Each row was made from one path, in order. Every step used is in the known rows, and no mark comes twice. Write each row's path.
Known rows:
toru-getu-gorazef-sesu: [  0   6   4   4  52   5 -11  -6 -35 -40  44  34  14   9  41 -47  11  11
 -25   1 -19   3  -2  11 -39   8  28   6 -57  26  54  -1 -19  16 -32]
sese-sesu-belar: [-20 -21 -12  29  -7   8  46 -26  12 -23  20 -23  61 -13   1  13 -27 -22
  11 -30 -27 -24   0  -4   4   8   9  16   2  30  18  49  14   9  12]
lodef-raful-gezozez-sivob-sesu: [-37  -4  25  64  11  12  -2 -35 -26   3  43   0  10 -35   8 -21  -6 -13
  32  24   7 -11 -40  35 -38   1 -18  -1  32  24  18  52   7 -11 -11]
lodef-raful-gezozez-sivob: [-24   6  30  62   5   7   5 -37 -19   6  47   5  14 -32  11 -33  -9 -20
  42  22  -1 -12 -45  27 -45  15 -14   6  35  19  25  53   5 -16 -13]
toru-getu-gorazef-sesu-sivob: [  6  16   7  -1  59   6 -16 -13 -36 -39  51  40   7   2  35 -43  16  13
 -18  -9 -17  17 -13   8 -23   0  24   6 -64  26  59   8 -22  15 -34]
belar-getu-toru: [ 27  -4  -5  25  21  -7 -38  15 -22   5  60 -16  38 -11  -1 -36  18 -12
  57  -7  -2 -11 -26 -12 -38  39   8 -18 -21  -6  49  40 -51  -8 -34]
gezozez-raful-sesu-sese: [ -3  28  31  54  46 -15   7 -24 -18 -13  -4   5  30 -29  22 -55 -50   9
 -25  46  -7 -40 -28  22 -45  33   0 -26   5 -15   2   6  51 -54 -19]
vuta-sese: [-15   9 -20  29  31   4   4 -25  -5 -27   4  13  22 -12 -15 -24   0 -33
  11   8  -6   1 -12  -1 -38  47  14  -9  14  -6  38  17  37 -14 -19]
gezozez-sivob: [ 21  35  16  -2  12 -24  28 -42 -11   8  21  40   4 -29  26   1  -7  -8
  57  30 -34  31 -42  45 -28  12 -26  38  18  -4  16  49 -19 -16   6]
lodef-raful: [-33   0  43  47   3  10   7 -34 -16 -18  42  19  49 -19 -15 -34  -7 -15
   5  34  20 -17 -59  -2 -61  19   1 -16  27  13   5  49  -2   8 -13]
sivob-sesu-belar-getu: [-21   6 -17  41  16   9 -19  -4 -32 -33  11 -15  28 -32 -30  18  26  14
  16 -16  14  -3  12  -1  16 -19  -9 -20  -6  20  27  25  17  17 -10]
belar-sesu-toru: [-34 -35  25  11 -11  -9  22  -5 -33 -34  38 -13  35 -46 -23  20 -18 -22
  29   7  15  25  -7 -11 -10  15  -7  11  14 -21  25  31   2 -21 -17]
raful-gezozez-sivob: [  4  17  -7  36   6  -3  11 -34 -25  26  37  -5 -13 -29  41 -21  -9 -29
  85   1 -41   9  13  41  -8  20 -20  39  25  16  44  41  19 -29 -12]
getu-toru: [  0 -44   6  20  21 -10  -8 -12 -13  28  58  -8  25  -4  14 -29   5 -24
  40   3 -17 -13  -9   6 -17  32  20  21  -8   3  41  35 -20   2  -5]
sesu-toru-getu-gorazef: [  7  -9  43   1  36 -23   5   0 -18  -4  71  35   1 -21  -3 -17  -5  16
  31 -23 -15  24 -10 -33 -15  44  22  29 -20   0  49   4 -23  21  -2]
gorazef-sesu-belar-getu: [-18  40 -11  48  17  -2  14 -11 -26 -51  13 -19  29 -29  -5 -14  30  13
   7  14 -22 -17  29   6  -3   7  22  19 -15  17  42  20  26   2 -22]
lodef-raful-gezozez: [-39  -6  28  70   0  18  -2 -31 -24  -2  52  -7  29 -22   0 -44  -9 -27
  31  17  11 -26 -28   5 -46  21  -2 -10  33  25  25  45  18  -6 -22]
sesu-gorazef: [ -2  27  22  21   3 -12  36 -18   2  13  40   5  19  -2 -18 -48  -1 -17
  28   4 -21  -4  -6 -18  -5   5  38 -20   8  19  37  12 -16  12  -1]
belar-getu-gorazef-sesu-sivob: [  9  23   0  10  33   2 -37   8 -21 -34  49  19  15 -36   2 -34  39   3
  17   0  -4   8 -26  -4 -19   0  31 -15 -44  24  56  35 -56  -5 -67]
vuta-sese-sesu: [-29 -22 -32  26  29  15  19 -26   9 -31   6  -7  40  -7  -1  -4 -26 -41
  -6  -3 -14 -10 -15   7 -36  44  16 -11   6   7  21  32  25 -12 -10]
lodef-raful-sesu-sese-vuta: [-50 -12  44  75   3  -1   3 -18  17 -34  12   9  46  -9 -10 -28 -41   5
 -31  44  48 -42 -54   0 -55  25  19 -11  -9  -3 -15  38  24 -11  -1]
sivob-sesu-noze: [-45  -9  -4   7  42  25  -7 -32 -21 -18  16  21  26  -6 -32   2 -18  15
  19  18  26  46  27   1  13 -11 -10 -39  20  23  12  18  11  22 -19]
raful-sesu-belar-getu-gorazef: [ -5  12  24  53   6   0   3  17  21 -59  10 -18  29 -14   9 -21  -1  11
   0   1  14 -40   4 -16  23  10  48  20 -43  -4  36  18  12 -19 -14]
toru-getu-gorazef-sesu-sese-vuta: [ -4   1  -6  16  48  -8 -14  -5 -23 -31  27  43  13  12  30 -44  -4  17
 -34  -5 -10  -3  -5  11 -49  11  28   5 -68  29  52  -4  -5  13 -27]
belar-getu-gorazef-sesu-noze: [  3  19  -1  10  35   7 -31  12  -9 -36  40  23  23 -22  -7 -43  23   9
  18   6   1  12  -7 -10 -25   8  38 -27 -29  27  58  20 -52  -2 -69]
sesu-toru: [-11  -6  46  12   8 -25  25 -17 -13   7  58  17  12 -37 -22   1 -13   1
  57   2 -14  21  -2 -31  -7  52   8  35  23 -11  20  24   0  13   9]
sese-vuta: [-28 -20  19  25 -10 -23  28 -40  -6  10   9  44  28   5   6 -28 -55  -9
  18  37  -2 -15 -18   8 -54  17   8  41 -25  34  21  35  14   7  -7]
vuta-sese-sesu-belar-getu-toru: [ -8 -21 -42  44  31   6   6  -4  17 -28   9 -28  41 -12 -18  -5  -4 -32
   6 -37 -15 -24 -15  -5 -15  40  26 -10  -7   7  53  30  18 -14  -9]
sesu-sese: [  0  24 -26  33   8 -12 -10 -17   2  -2   2  14  37 -20 -29  -6  -3 -14
  16 -14   7   4  -7 -10 -35  42 -11 -31  20 -15   6  21  44  -5  -5]
gorazef-sesu-sese: [-37  23 -23  40  25  -5   5 -23 -18 -33   3  -1  27 -23  -1  -8   8   4
 -17  32 -12  -4  27  21 -29  27  12  -1  -2   2   3  14  46  -2 -16]
sesu-belar-getu-gorazef: [ 26  34  -4  37   3 -10  -7  11   2 -29  22   5  29 -34 -32 -21  40  -1
  33 -48 -10 -17  -9 -28  11   0  29   2 -13  23  78  21  -3   3 -29]
sesu-sivob-gezozez-raful: [ 26  49   7  19  42 -14 -12 -32 -26  12  52  26  -7 -40  -4 -15   0 -21
  64   6 -15  11 -37  -3  14 -16  -4 -15 -10  14  52  50  -1   4 -12]
gezozez-raful: [  7  31  33  29  43 -13  16 -44 -47   9  19  25  30 -34  18 -63 -33  -6
   6  43 -32 -22 -36  24 -60  24 -15 -19  27  11  23  16  25 -34 -30]
noze-sesu-toru: [-14 -39  70  22  31 -12   1 -30  12 -28  56 -10  11 -19 -25  24 -22 -24
  13  20 -16  18  22  -7  12  14   7  12  28  17 -14  -3  -6   1 -11]
raful-sesu-toru-getu-gorazef: [-18 -19  56  26  29  -9  11  10   6 -43  45   3   9  -5  28 -19 -32  23
  -3  18  10 -11   4 -19   5  41  44  38 -47 -20  16   7  -2  -6   5]
sivob-gezozez: [  3   6 -18  36  -2 -10  -9   8  -2  -1  40  -1   5  -7   9   0  -3 -40
  69  23  -7 -25  19  -5 -12   1  24  -3  -4  16  41  32  -3  33  12]
gorazef-sesu-sese-vuta: [-46   9 -20  47  18 -17  14 -28 -11 -23  -8  10  23 -15   0 -11 -16  10
 -24  39  -8 -12  22  25 -42  23  16  14 -21  15   5  16  48  -1 -13]
gorazef-sesu-belar-getu-toru: [-15  22 -12  50  23  -6   7  -5 -23 -38  23 -28  27 -25  -2 -17  34  12
   9   8 -24 -22  29   8   1   9  29  23 -23  16  52  20  16   1 -20]
noze-sesu-sese-vuta: [-17 -32  24  42  24 -16 -16 -34  30 -25   6   2  26   1 -28  15 -38 -29
 -22  17   2  -4  13  13 -21   2  -2 -18   7  28 -22  -4  26 -10 -17]
toru-getu-gorazef: [ 16   4  10  -2  43   4 -15  -4 -28 -26  48  42  19  12  32 -48   4   2
  -6 -16 -12   7 -19  -3 -41  13  18  -2 -47  21  56   4 -24  15 -28]
gezozez-raful-lodef: [  5  11  21  32  57 -12   5 -35 -58  11  26  14  37 -50  53 -53 -12  12
  -8  44 -40 -30 -39  -4 -59  26 -30 -10  46  29  23  28  52 -37 -33]
gorazef-sesu: [-44  12   2  27  21   5  22 -33 -33 -38  22  -1  24 -18  22 -18   5  -1
  -6  55 -23  -4  27  27 -27  16  18  24  -7  16   9  23  21   5 -21]

Write each row's path:
[ 11   0  44  26  55  -5 -25 -40   3 -25  52  -4  -2 -21 -12  12 -13 -39
  19  23 -15  11  -2  13  26 -34  -2 -23   4  34   7  15  -7  -5 -25]	noze-sesu-sivob-gezozez-raful
[-49 -26 -28  39  16  -5 -19 -20 -17  -4 -10  15  21 -18 -24  22 -19  11
 -13   9  29   2   5  19 -22  -4 -16 -25 -12  18  -9  21  39  14   0]	sivob-sesu-sese-vuta
[  0  13   6  -2  62  11 -10  -9 -27 -40  41  42  16  16  26 -53   1  18
 -17  -1 -12  20   6   1 -29   8  30  -5 -48  29  62  -6 -19  17 -37]	toru-getu-gorazef-sesu-noze
[-44  -2  64  66   5   7  20 -15  13 -33  38  -4  39  -6  -5 -46 -23  -1
 -21  47  32 -39 -49  -7 -32   9  39 -17  -1   4  -1  33  -6  -4  -1]	lodef-raful-sesu-gorazef
[  2   0  19  -6  41 -24   6 -21 -21   3  34  43 -24 -42  19  27   2  26
  33  11 -19  46 -33  45  -3  -9 -19  36 -10   6  20  30 -35   4  11]	gezozez-sivob-sesu-toru-getu-gorazef
[ 11  16  -4   6  57   2 -23   0 -32 -36  55  33  -3   3  36 -36  17   7
  -5  -8 -16   7  -5   6 -16  -9  32   2 -69  30  67   9 -26  25 -25]	toru-getu-gorazef-sesu-sivob-gezozez
[-29 -13 -31  17  43  20  20 -31  22 -31   3   5  43   3 -22 -14 -40 -31
   5  -7  -6  16  -4  -7 -22  43  17 -27  18  11  33  25  24 -10 -18]	vuta-sese-sesu-noze
[ 12  21  -3  12  25 -18   0 -17 -12 -10  11  29 -10 -49   5  25  25  18
  34  -1 -17  25 -32  47   9 -31 -16  22  -7  17  34  38 -26  -6  -2]	gezozez-sivob-sesu-belar-getu-gorazef
[-47  -9  59  62   6  14   9 -21   2 -43  33   1  47 -11   5 -34 -26  -2
 -19  54  37 -36 -50   0 -44  20  20  -4   2  -2 -12  44   6  -7  -5]	lodef-raful-sesu
[-21 -37  23   3   8  -8   8   8 -37 -42  46   1  27 -36 -11   7 -13 -12
  12 -10  14  26 -13 -12 -16   8   3   7 -15 -13  45  18 -14 -15 -24]	belar-sesu-toru-getu-gorazef
[ -8 -17  21  37  31  -4 -24 -30  23 -35  17 -12  30  -6 -30  18 -14 -35
 -15  10  -1   5  18   9  -8   7  -7 -34  26  14 -24  -5  25 -11 -21]	noze-sesu-sese
[ -3 -12  40  42  21  -1   3 -33  19 -46  24 -21  28  -9 -29  16   0 -31
  -2  -1 -18  -6  28   2  27 -17   7   3  22  34   6  -4  25  -2 -14]	noze-sesu-belar
[  3  13  -2  16  25   3 -33  15 -18 -37  42  15  20 -30   7 -37  33   1
  10   9  -5  -5 -14   0 -36   8  36 -15 -39  25  50  26 -52  -4 -63]	belar-getu-gorazef-sesu
[-22  -5 -17  35  19   9 -25   4 -25 -33  15  -5  17 -36 -27  15  35  16
   4 -23  14  -4   8   1  21 -30   7 -18 -17  31  38  20   4  18 -19]	sivob-sesu-belar-getu-gorazef
[ 10  41  41  59  41 -13  13 -15 -23 -25   4  -7  33 -33  18 -61 -35  15
  -9  34 -15 -50 -26  12 -27  20   7 -12  -4  -5  30   9  37 -51 -24]	gezozez-raful-sesu-belar-getu
[  5  -8  36  21  42   0 -27 -36  12 -32  56  -7  -1 -13 -16  26  -3 -44
  27  15  -8  19   8   5  36 -34   3 -14   0  33   5  21 -14   9 -19]	noze-sesu-sivob-gezozez
[-14   4 -20  42  -1 -29   2 -23  11  11 -13  33  32  -8 -29 -10 -37  -6
   7  -2  12  -9 -14  -3 -52  36  -4  -7  -7   5  10  21  47  -3  -1]	sesu-sese-vuta
[ 13  22  -3  47  25 -20  -7  -1 -21  12  33   5   1 -22  19 -29 -21 -30
  51  40 -22 -43  -3  12 -32   0  15 -21   6  18  46  20   9   6   0]	sivob-gezozez-raful
[  2   7  10  15  27  -6 -29  20 -16 -31  52  15  12 -38  -1 -30  30   9
  18   4  -6   1 -12 -11 -27  18  40  -6 -35  19  52  23 -55  -1 -57]	belar-getu-gorazef-sesu-toru
[-30 -12  -9  16  28  -2 -11  -6   3 -28  19  34   0 -34   9 -24  28  -2
 -34  10 -12  -6   8  20 -15  -4  56   6 -30  35  37   6  -3   4 -45]	getu-gorazef-sesu-sese
[-11  15  24  34  20   2  -2  -8  10 -37  35  -7   5 -11  24  -3 -20  -8
  30  30  19 -11  -5  -6  34  -1  30  16 -45 -12  15  45   7  -4   3]	raful-sesu-sivob-gezozez
[-26 -14 -28  31  27   8  29 -20  20 -21  11 -13  33  -3 -12 -18 -23 -39
  -7 -11 -19 -13 -15  -1 -24  33  35 -24   3  14  32  22  12  -8  -4]	vuta-sese-sesu-gorazef
[-35   4  51  61  16  10  -4 -19   5 -38  46   4  27 -19  -2 -21 -17  -6
   3  42  40 -26 -58  -7 -16   0  22  -9 -14   1   4  56  -3   2  -1]	lodef-raful-sesu-sivob-gezozez
[ 18  31   1  69  25 -21 -13  22  -6 -14  23 -19   5 -22  19 -28 -21 -14
  43  33  -8 -63   3   1 -11  -4  30 -19 -19   8  53  16  13  -8   1]	sivob-gezozez-raful-sesu-belar-getu
[ 12   7 -11  50  36 -19 -14   5 -29  12  37  -2   7 -34  44 -22  -7 -18
  42  40 -28 -48  -4  -6 -31   0   5 -14  20  32  46  27  27   3  -3]	sivob-gezozez-raful-lodef
[-17  -8 -41  26  39  11   5 -23  13 -26  20  -5  21 -16  -9   8 -16 -45
  16 -16 -11   1 -23   0  -6  24  18 -15  -9  10  37  44  15  -3  -6]	vuta-sese-sesu-sivob-gezozez
[  3  21  10  52  37 -13  -3   5   0  -6  24   1   3  -8  19 -35 -45 -15
  43  50  -4 -38  12   5 -11   1  30 -24  -3  11  43  12  14  -3  -1]	sivob-gezozez-raful-sesu-noze
[  3  25  -1  15  20 -18  19 -35 -17  -4   4  24  -5 -42   7  33  10  13
  40  10 -20  27 -23  51  10 -23 -30  33  11   9  18  40   1  -3  17]	gezozez-sivob-sesu-belar
[  0  -6  50  10  45   6 -16 -54   4 -35  51   2  14 -14 -19  15  -5 -35
   9  13 -10  33  -5   7  27 -21 -10 -10   9  28  -8  23  -7  -5 -31]	noze-sesu-sivob
[-15   2 -14  38  14   5  -2 -31 -34  21  32 -11 -20 -34  38  -4  -6 -19
  72   4 -29  12  21  51   3   2 -27  29  21  22  34  37  20 -22  -9]	raful-gezozez-sivob-sesu
[-47 -33  17  19  23  -2  -3 -16 -35  -7  40   4   5 -39 -20  31  -2  16
  20  13  11  23  13  -1   9   8  -7   5   8   7  -2  22   6  26   7]	sivob-sesu-toru
[-30  34   5  14  38   5  13 -49 -37 -33  37  11  11 -32  10 -11  17   4
   8  36 -21  24   4  19   6  -1   8  22 -20  15  21  42  14   4 -26]	gorazef-sesu-sivob
[  4  14   9  58  27 -17  -5   8  -8  -6  26  -8   0 -17  34 -29 -35 -22
  35  53 -11 -56   4  15 -20   1  28 -13 -13   8  35  17  14  -5   4]	sivob-gezozez-raful-sesu
[-21  -7 -30  18  40  14  13 -36   8 -28  16   1  31 -17 -10   0 -17 -38
   4 -17 -13  10 -32   1 -13  32   9 -12  -3   7  29  45  19 -13 -14]	vuta-sese-sesu-sivob
[-30  10  50  76   3   8   4  -7   8 -53  26 -12  51 -18 -14 -31  -9   7
 -10  26  38 -45 -49 -14 -28  15  23  -8  -4  -1  12  41   9  -9  -7]	lodef-raful-sesu-belar-getu
[ -2 -30  67  21  47 -11  -7 -24   1 -35  61  -8  13  -2 -14  14 -24 -14
   6   9 -17  21  19 -10   1  18   0   6   9  14  -5 -12  -9   5  -8]	noze-sesu-toru-getu
[-13   7 -12  41  13  -1   7 -27 -27  28  36 -15 -25 -31  30 -13  -3 -17
  70  -2 -33  10  21  45  11  -5 -13  19  18  27  41  31  12 -19  -5]	raful-gezozez-sivob-sesu-gorazef
[ -5  13   3   2  25 -13  12 -39 -25   1  14  31  -5 -36  22  27  -1   8
  37  33 -17  36 -30  60 -12 -14 -35  24  10   6   1  46 -15  -5   9]	gezozez-sivob-sesu
[-17 -16  -2  -2  17  16  26 -46  -3 -11  48  -1  47 -18  11  12 -31 -26
  21 -16 -18  16 -34   2   4   5  -9   2 -12  24   3  74 -16   5  -4]	sese-sesu-sivob
[ -1  21   9   6  25 -20  23 -31 -14  12  19  25 -12 -32  11  14   2   9
  36  26 -23  33 -30  52  -1 -25 -16  11   7  12  10  35 -28  -1  15]	gezozez-sivob-sesu-gorazef
[ 10 -11  37  29  62  -4 -31 -36  -2 -25  55  -9   2 -29   6  17  -2 -31
  12  24 -20   8  -4   0  27 -33  -9 -20  14  43   7  21   5  -6 -27]	noze-sesu-sivob-gezozez-raful-lodef
[ 11   0  34  44  24  -2 -15 -17  16 -52  28 -29  34 -12 -34  12   8 -26
   8  -8 -12  -8  20  -6  19 -12   5 -14  13  29  14  -1   5  -7 -27]	noze-sesu-belar-getu
[ -8  21  49  44  45  -8  18 -31 -29 -16  10   5  29 -25  39 -64 -52   5
 -17  63 -16 -40 -27  27 -42  25   5  -8   1  -5   7  11  34 -49 -22]	gezozez-raful-sesu
[-37   1  26  58  21  16  -1 -39 -17   3  41   9  12 -27  -6 -27 -16  -6
  40  21  12   8 -32  25 -27   1 -16 -12  41  26  26  46   6 -10 -17]	lodef-raful-gezozez-sivob-sesu-noze
[-30 -16  58  34  10 -10  25  -3  11 -34  36 -10  16 -17  14  -6 -39  12
  16  35  12 -12   9 -18   9  47  34  43 -17 -28  -4  21  14 -11  11]	raful-sesu-toru
[  0  10  -2  68  24 -29  -8  10   3   3   9   0  -1 -13  23 -25 -49 -16
  25  49  -2 -62   0  14 -31   3  28 -14 -23  11  33  13  29  -8   9]	sivob-gezozez-raful-sesu-sese-vuta
[-19  -4 -25  49  11 -10  -4 -30 -22  30  14  -3 -21 -31  28   0 -21 -12
  62  -2 -21   6  17  51  -7   4 -27  27   8  25  32  34  34 -24  -6]	raful-gezozez-sivob-sesu-sese-vuta
[-26 -13 -24  24 -11  -2  -2  -5 -21 -40  -2 -14  53 -35 -29  16 -12 -34
   2  -4  28  12 -10   5 -30   6 -20 -36  13 -23  14  29  33 -33 -27]	belar-sesu-sese
